What can hang from each mark
J_424: J_123 J_696 J_907
J_307: J_123 J_244
J_123: J_192 J_307 J_424
J_909: J_991
J_907: J_424 J_696 J_991
J_696: J_424 J_907
J_991: J_151 J_907 J_909
J_192: J_123
J_156: J_123
J_151: J_991

Every row comes from one small tree of marks. The marks that hang from a mark follow it in brackets, in the order of their numbers. Every link used is in the known rows. Which tree was each row made from?
Known rows
J_991{J_151 J_907{J_424{J_123} J_696} J_909}: [-1.16  2.16 -1.58 -0.55 -1.48  2.75  0.49 -2.97 -2.03  0.23 -0.07  0.00
  0.55 -1.22  0.79 -0.04  2.60  1.70  1.68  0.07  3.52  0.57  1.07  4.49
  1.97  0.53]
J_192{J_123}: [ 0.25  1.35 -0.97 -0.13 -0.73  0.18 -2.54  1.12 -1.45  0.09  0.08  0.25
 -0.86 -1.10  1.06  1.44  1.05 -1.44 -0.31  1.32 -1.50  1.83 -2.82  2.27
  0.58 -0.70]
J_907{J_696 J_991{J_151 J_909}}: [-0.21  2.43  1.28 -0.28 -0.50  3.10 -1.38  1.81 -1.78  1.49 -0.80  2.28
  0.00  1.99 -0.01 -2.56  1.87 -1.03  2.67 -0.66  2.58 -0.04 -0.94  2.82
  1.43  0.49]
J_307{J_123{J_424} J_244}: [ 2.30  1.43 -0.34 -0.71  1.03 -1.03 -2.76 -2.58  0.26  1.53  0.08 -0.41
 -0.77 -4.25  0.83 -0.29  0.85  1.16 -0.35  0.55 -1.30  0.82 -3.06  1.83
  1.17 -1.84]
J_156{J_123}: [ 0.39  1.78 -1.79 -0.44 -1.18  0.13 -2.02 -1.14 -1.34  2.21  0.51  0.84
 -0.08 -1.34  0.79  1.49  1.78 -0.67 -0.15  0.83  1.52  2.05 -3.22  1.09
  0.72 -1.37]
J_424{J_907}: [ 2.52  1.07  1.98 -0.24  0.38  0.01 -2.27 -0.61 -0.76 -0.38  1.26 -0.92
 -0.30 -0.22 -0.21  1.99  1.65 -3.03 -1.12  1.13  1.92  2.11 -2.80  0.45
  0.98 -0.85]
J_909{J_991{J_151 J_907{J_424{J_696}}}}: [-0.16  0.97 -0.30 -0.68  0.37  2.06 -1.90 -2.59 -1.32 -4.12  0.74  0.01
  0.14  1.06  0.25  1.52  1.85 -0.46 -0.41  0.17  6.18  0.88 -0.49  3.33
  1.63 -1.07]
J_151{J_991{J_907{J_424} J_909}}: [ 1.36  2.95  0.11 -0.15  0.05  1.16  0.22 -0.13 -1.30  0.19 -0.57  0.49
 -0.45 -1.54  0.45  0.40  2.71  0.12  2.12  0.79  3.38  3.72 -0.40  3.27
  1.30  0.95]
J_991{J_909}: [ 1.24  3.83  0.22  0.16 -0.19  0.33 -0.83  1.85 -1.58  2.51  0.28  0.99
 -0.13 -1.32 -0.70  0.70  2.30 -2.55  1.18  0.82  2.45  1.21 -2.27  2.89
  1.03 -0.07]
J_696{J_424 J_907{J_991}}: [ 2.07  1.51 -0.78 -0.37 -0.04 -0.04 -3.90  0.70 -2.09  1.45  0.10  1.15
  0.14  4.58 -0.18  1.48  1.28 -3.71  1.54 -0.06  7.19  3.81 -1.60 -0.66
 -0.46 -0.01]
J_156{J_123{J_192 J_307 J_424{J_696 J_907}}}: [-1.77 -7.56  2.50 -1.41 -1.24 -0.92 -1.72  0.38  1.89  3.62  2.41  0.42
 -0.49 -2.14  1.73 -2.26 -1.17  1.15 -0.33 -0.08  1.29 -0.38 -1.63 -0.12
  0.23 -1.26]
J_151{J_991}: [ 3.00  2.35  1.22 -0.02  0.65  0.35 -2.68  2.05 -1.14 -1.83  0.50  1.65
 -0.38  0.01  0.20  1.70  1.62 -1.82 -0.03  0.88  0.73  3.60 -2.11  1.57
  0.38 -0.54]
J_909{J_991{J_907}}: [ 2.26  2.47 -1.17 -0.79  0.63 -0.12 -2.88 -2.68 -1.34  1.12  0.26 -0.52
 -0.43 -0.45  0.91  1.33  2.99 -2.94 -2.35  1.12  2.02  2.38 -2.53  2.71
  1.16 -0.33]
J_696{J_907{J_424{J_123{J_307{J_244}}}}}: [ 1.40  0.16 -2.50 -0.97 -0.55  0.44 -3.93 -3.75 -1.10 -0.06  1.05 -1.67
  0.99  0.06  0.47  0.91  0.61  0.35  1.24  0.47  3.53  1.97 -2.03 -1.23
 -0.25 -0.44]
J_192{J_123{J_307 J_424{J_696 J_907}}}: [-1.54 -5.86  2.84 -1.23 -0.40  0.22 -2.43  1.27  1.19 -2.59  1.79 -0.93
 -1.08 -0.57  1.93  0.03 -1.39  0.86 -0.53  0.16  0.87 -0.95 -1.75  0.95
  0.21 -1.01]
J_907{J_696}: [ 1.99  1.51  0.07 -0.24  1.10  0.97 -2.30 -1.20 -2.33  1.97  0.08  0.98
  0.45 -0.28  1.22  1.35  1.25 -1.92  1.12 -0.26  3.41  0.96 -2.35  1.05
  0.66  0.18]
J_907{J_424{J_123} J_696 J_991{J_151 J_909}}: [-1.26  1.25 -0.57 -0.58  0.14  3.31 -1.26 -1.03 -1.23 -1.54 -0.72  1.78
  0.30  1.90  1.23 -2.24  0.83  0.38  2.62 -0.19  4.54  0.17 -0.36  3.03
  1.03 -0.17]
J_123{J_307 J_424{J_696}}: [ 0.40 -3.04  0.78 -0.90  1.01 -0.17 -2.02  1.16 -0.23  1.53  1.47  1.15
  0.03  0.20  0.81 -0.14 -0.18  0.19  1.11 -0.78  5.13 -1.30 -1.74  0.86
 -0.11 -0.77]
J_696{J_907}: [ 1.78  2.06 -1.05 -0.08 -0.40  0.58 -3.04 -1.37 -2.83  1.89  1.22  0.20
  0.04  1.31 -0.53  3.27  1.75 -3.21  0.51  0.77  3.16  2.19 -2.22 -0.18
  0.22 -0.09]
J_909{J_991}: [ 2.37  2.20 -0.49 -0.34  1.57 -0.13 -3.75 -0.43 -1.12 -0.04  0.55  0.66
 -0.31  0.11  0.85  1.75  1.38 -3.94 -1.41  1.15  3.58  1.65 -3.78  1.96
  0.42 -0.79]
J_307{J_123{J_192} J_244}: [ 2.25  2.24  0.51 -0.34  0.40 -1.58 -2.78 -1.77  0.16  4.04  0.33  0.23
 -0.34 -4.67 -0.12 -2.59  1.27 -0.64 -0.46  1.07 -4.71  2.83 -2.62  1.78
  1.22 -1.71]
J_909{J_991{J_907{J_696}}}: [ 1.91  1.49 -0.57 -1.06  1.15  0.94 -3.02 -4.13 -1.82  1.55 -0.16 -0.19
 -0.01 -0.52  2.35  0.66  2.21 -2.43 -1.33  0.11  3.30  1.62 -2.15  2.44
  1.19  0.68]
J_151{J_991{J_907{J_424{J_123} J_696} J_909}}: [ 0.38  1.34 -0.29 -0.88  0.20  2.18 -0.42 -2.79 -1.11 -2.40 -0.35  0.54
 -0.08 -1.87  2.37 -0.18  1.91  1.11  1.05  0.23  2.36  3.26  0.68  3.73
  1.15  0.74]
J_192{J_123{J_307{J_244} J_424{J_696{J_907}}}}: [-0.95 -3.80 -0.12 -1.40 -1.89  0.65 -4.21 -0.33 -0.09 -0.67  1.31 -0.86
 -0.26 -0.51  1.40  0.08 -0.54  1.48  0.63 -0.50 -0.60 -0.48 -1.44  0.01
  0.02 -0.61]
J_307{J_123{J_192 J_424{J_907}} J_244}: [ 2.06 -2.20  2.35 -0.82  0.42 -2.02 -2.56 -1.97  2.00  2.99  1.05 -1.11
 -1.12 -5.81  0.80 -2.38  0.06  0.12 -1.48  1.15 -4.43  1.65 -2.61  0.99
  1.41 -1.55]
J_151{J_991{J_907{J_424{J_696}} J_909}}: [ 0.26  1.89  1.47 -0.49  0.49  2.04  0.14 -0.43 -0.83 -3.39  0.16  0.81
 -0.30 -0.78  0.38 -0.06  2.09  0.18  1.85  0.02  4.31  3.11  0.67  3.48
  1.41 -0.16]
J_907{J_424 J_696 J_991{J_151}}: [ 0.31  0.48 -0.34 -0.29  1.21  2.82 -1.96 -1.34 -2.18  0.22 -1.06  1.84
  0.41  2.87  1.23 -0.90  0.56  0.04  3.61 -0.68  6.23  0.75 -1.49  0.68
  0.75  0.24]

Write each row's tree
[-0.37 -3.41  0.39 -1.31 -0.98  0.04 -3.23  1.25  0.88 -0.92  0.65 -0.44
 -0.48 -2.29  1.74 -1.26 -0.49  2.19  0.28 -0.41 -1.30 -0.80 -2.13  1.63
  0.40 -1.10] : J_192{J_123{J_307{J_244} J_424{J_696}}}
[ 0.24 -2.12  0.88 -1.04  0.12 -0.75 -3.53 -3.26  0.43  1.67  1.69  0.32
 -0.59 -3.27  0.43 -1.35 -0.28  0.03 -0.33 -0.04 -2.18  0.89 -0.94  0.71
  0.78 -1.98] : J_307{J_123{J_192 J_424{J_696{J_907}}} J_244}
[ 1.36 -4.16  1.08 -1.08 -0.10 -1.31 -2.55  1.87  1.08  4.63  1.28  1.03
  0.15 -2.97  0.65 -3.44  0.00  0.50  0.96 -0.55  0.02 -0.09 -1.66  0.69
  0.32 -0.63] : J_123{J_192 J_307{J_244} J_424{J_696}}
[ 1.28  1.12 -1.18 -1.08 -2.10 -0.27 -3.09 -0.64 -0.25  3.57  0.30 -0.51
  0.70 -2.38  0.48 -1.33  1.65  1.70  0.60  0.05  0.20  1.36 -3.51 -0.05
  0.59 -1.01] : J_156{J_123{J_307{J_244}}}
[ 1.58  2.93  0.34 -0.29 -0.91  0.32 -0.01  0.65 -2.17  4.52 -0.66  0.50
  0.66 -0.97  0.48  0.58  2.97 -0.96  2.40 -0.69  6.64  2.35  0.00  3.34
  1.34  1.68] : J_991{J_907{J_696{J_424}} J_909}
[ 1.45 -3.21  2.82 -1.50 -0.82 -0.69 -3.65 -1.05  2.08 -1.68  2.72 -1.41
  0.36 -1.85 -0.01 -3.25  0.27 -0.87 -2.78  0.45 -2.98  1.61 -0.95  0.55
  0.73 -2.13] : J_424{J_123{J_192 J_307{J_244}} J_696 J_907}
[-0.75 -6.46  0.86 -1.07 -1.59 -1.91 -1.65  0.92  1.39  7.16  1.61  0.20
 -0.62 -2.99  1.82 -2.16 -0.52  1.13 -0.01  0.68  0.22  0.58 -2.76 -0.50
  0.09 -0.11] : J_156{J_123{J_192 J_307 J_424{J_907}}}
[-1.33 -2.83  1.39 -0.97 -0.71  0.73 -1.79  1.81  1.21 -0.40 -0.29 -0.20
 -2.25 -0.64  2.06 -1.90  0.23 -1.08 -0.13  1.16 -1.11  0.57 -2.29  2.32
  0.86 -0.13] : J_192{J_123{J_424{J_907{J_991{J_909}}}}}
[ 0.48 -3.87 -1.65 -1.14 -2.21 -2.06 -2.36  0.93  1.08  8.71  0.51  0.75
  0.04 -4.86  1.57 -3.65  0.41  2.44  1.00  0.19 -1.84  0.56 -3.01  0.18
  0.31 -0.21] : J_156{J_123{J_192 J_307{J_244} J_424}}
[ 2.36 -3.12 -0.22 -0.71 -0.42 -2.23 -2.50  2.00  0.60  8.28  0.52  0.79
  0.11 -3.98  0.78 -3.25  0.47  0.41  1.22  0.16 -1.36  0.77 -2.78  0.30
  0.19  0.41] : J_123{J_192 J_307{J_244} J_424}
[ 0.19 -4.78  3.20 -1.19  0.13  1.68 -2.53  0.79  0.28  1.76  0.33  0.45
 -0.25  2.62  1.60 -2.45 -0.47  1.20  1.80 -1.14  3.93 -1.53 -1.33 -0.42
  0.52  0.72] : J_123{J_307 J_424{J_907{J_696 J_991{J_151}}}}
[ 0.01  2.02  0.64 -0.55 -1.44  1.94 -2.03  2.79 -0.98 -1.35 -0.35  2.33
  0.44  2.87  0.19 -1.55  1.39 -0.57  1.76 -0.64  5.11  1.46  0.41  3.85
  0.78 -0.22] : J_907{J_696{J_424{J_123}} J_991{J_151 J_909}}
[ 2.22 -1.01  1.73 -0.74 -0.46 -1.42 -2.85  1.63  0.48 -1.15  1.82 -1.08
  0.52  1.04  0.10  1.64  0.39 -1.34 -0.91  0.72  5.64  2.43 -1.49  0.58
 -0.26 -0.89] : J_696{J_424{J_123{J_307} J_907}}
[ 0.94  2.10 -1.58 -0.34  0.09  1.22 -1.77 -2.18 -1.78 -0.06 -0.03 -0.23
 -0.08  0.35  0.31  1.85  2.40 -0.48  0.07  0.94  5.17  1.76 -1.61  3.16
  1.52 -0.01] : J_909{J_991{J_151 J_907{J_424}}}
[ 1.62  2.65  1.75 -0.52 -0.36  1.96 -0.58 -0.08 -1.69  0.87 -0.47  0.99
 -0.20 -1.55  1.10 -0.58  2.91 -0.26  1.12 -0.21  0.56  2.91  0.16  3.47
  1.58  1.40] : J_151{J_991{J_907{J_696} J_909}}
[ 0.95  1.84  0.71 -0.34  0.60  2.16  0.15 -1.48 -1.80  0.53 -1.05  0.91
  0.07 -1.59  1.89 -0.18  2.00  0.75  3.27 -0.22  4.47  2.91 -0.03  2.84
  1.31  1.84] : J_151{J_991{J_907{J_424 J_696} J_909}}
[ 1.92  0.53 -0.99 -0.95  1.02  0.45 -3.63 -0.88 -1.01 -0.81 -0.38  1.72
  0.40  2.73  2.15 -0.52  0.64 -2.23  0.30 -0.60  5.79  2.76 -1.13  1.43
 -0.23 -0.68] : J_907{J_696{J_424{J_123}} J_991}
[ 2.75 -1.00 -0.52 -0.90 -0.03 -1.13 -2.82  0.85  0.03  4.23  0.30 -0.22
  0.21 -2.50  0.65 -0.93  0.91  0.94  1.23 -0.17  1.51 -0.08 -3.22  0.28
  0.31  0.03] : J_123{J_307{J_244} J_424}
[ 1.08 -2.93  2.55 -0.83  0.93  0.30 -2.03 -0.73  0.41 -2.54  2.07 -0.32
 -0.74 -0.55  0.65  2.14  0.26 -1.65 -1.25  0.11  3.48 -0.02 -1.66  0.80
  0.87 -1.57] : J_123{J_424{J_696 J_907}}
[ 0.02  3.35  0.62 -0.26 -2.03  2.46  0.29 -0.13 -2.53  3.16 -0.20  0.51
  0.39 -1.08 -0.53 -0.53  3.56  0.38  1.81 -0.36  1.60  0.40  0.52  4.24
  2.38  1.16] : J_991{J_151 J_907{J_696} J_909}
[ 0.14 -5.31  2.70 -0.78 -0.25  1.05 -2.21  0.99  0.30  3.49  0.46  1.67
 -0.81  0.54  1.63 -3.26 -0.11 -0.68  0.76 -0.31  0.02  0.28 -0.92  0.67
  1.06  0.50] : J_123{J_192 J_424{J_907{J_696 J_991{J_151}}}}
[-0.64  2.54 -0.38 -0.09 -1.12  2.74  1.09 -1.30 -2.72  2.85 -0.70  0.32
  0.64 -1.08  0.27 -0.18  2.72  1.49  3.83 -0.48  5.06  0.64  0.33  3.49
  2.15  1.61] : J_991{J_151 J_907{J_424 J_696} J_909}
[ 1.08 -3.33  0.20 -1.11  0.53 -1.01 -3.51  1.53  0.15  4.91  0.00  2.38
  0.63  2.02  2.40 -4.51 -0.64 -1.25  1.35 -0.82  4.33  2.58 -0.82  0.49
 -0.94  0.37] : J_907{J_696{J_424{J_123{J_192 J_307}}} J_991}
[ 0.77 -1.03 -0.89 -0.93 -2.48 -1.39 -2.74  0.68  0.36  7.55  0.55  0.45
  0.52 -3.86  0.73 -3.60  1.21  1.08  0.73  0.43 -2.58  2.05 -3.05  0.09
  0.54 -0.55] : J_156{J_123{J_192 J_307{J_244}}}
[-0.50 -2.65  1.28 -0.59  1.68 -1.26 -1.68 -1.21  0.63  2.34  1.45  1.95
 -1.10 -3.16  1.06 -1.72 -0.77 -0.13 -0.21  0.24 -0.62  0.22 -1.23  2.49
  0.64 -2.18] : J_307{J_123{J_192 J_424{J_696}}}
[ 0.15 -1.21 -2.87 -0.21 -0.10 -0.41 -2.50 -2.90 -1.72  2.96  1.46  0.58
  0.14 -0.22  0.81  1.53  0.39 -2.42  0.56  1.50  2.10  3.16 -1.32  0.14
 -0.35 -0.43] : J_696{J_907{J_424{J_123{J_192}}}}
[ 0.39 -1.40 -1.38 -0.81  1.55  0.91 -2.24 -3.01 -1.42  1.27  0.23  0.35
  1.04  0.12  2.68 -0.13 -0.46  0.81  2.21 -0.34  6.42  0.34 -1.91  0.25
 -0.44  0.22] : J_907{J_424{J_123{J_307}} J_696}
[ 1.93 -0.72  2.64 -0.99  1.63  1.66 -3.31 -2.66 -0.61 -0.47 -0.04 -0.17
 -0.37  2.25  1.91 -1.12  0.83 -2.91 -0.15 -0.31  2.97  1.74 -2.32 -0.68
  0.75 -0.21] : J_424{J_907{J_696 J_991}}
[ 0.63  1.56 -1.12 -0.02  0.66  1.82 -1.78  0.41 -1.66 -0.07 -0.61  1.54
 -0.09  2.90 -0.14 -0.60  1.19 -0.64  2.62  0.37  5.10  1.59 -1.98  1.12
  0.71 -0.61] : J_907{J_424 J_991{J_151}}
[-0.76 -3.25 -0.80 -0.63 -0.68 -0.74 -2.23  2.62 -0.29  3.29  0.24  0.46
 -0.85 -1.50  2.08 -0.02 -0.49  1.08  1.05  0.54  0.17 -0.29 -2.88  1.45
 -0.23  0.30] : J_192{J_123{J_307 J_424}}
[-2.01  1.45  0.45 -0.96 -1.85  3.42 -2.91 -0.22 -1.08 -5.18  1.69  1.39
 -0.18  4.44 -1.29 -0.74  1.60 -1.72 -0.47  0.08  1.61  0.53  1.11  2.83
  0.99 -2.05] : J_424{J_123 J_696{J_907{J_991{J_151 J_909}}}}
[ 0.80 -1.82 -1.98 -1.30 -1.87 -0.87 -2.75 -0.10  0.53  4.84  0.29 -0.15
  0.16 -3.48  1.39 -1.07  0.76  2.86  0.93 -0.14  0.77  0.05 -3.54  0.11
  0.39 -0.64] : J_156{J_123{J_307{J_244} J_424}}
[-0.47  2.82 -0.35  0.09 -0.13  2.36 -0.53  2.02 -1.47  0.80 -0.89  1.85
 -0.30  1.99 -0.61 -1.58  1.61 -0.44  3.79  0.31  5.29  1.14 -1.43  2.51
  1.10 -0.08] : J_907{J_424 J_991{J_151 J_909}}
[-0.36 -3.13 -2.24 -0.55 -1.29 -1.59 -1.37  0.48 -0.10  7.38  0.79  2.10
 -0.83 -4.01  1.77 -0.85  0.56  0.08  0.08  0.93 -0.39  1.19 -2.84  1.49
  0.43 -0.58] : J_156{J_123{J_192 J_424}}
[-0.26 -4.42  0.60 -1.19 -1.34 -0.79 -1.90 -0.26  0.87  3.14  1.45 -0.74
 -0.43 -1.62  1.74  0.33 -0.17  1.51  0.01  0.44  2.92 -0.14 -3.18 -0.49
  0.22 -0.65] : J_156{J_123{J_307 J_424{J_907}}}
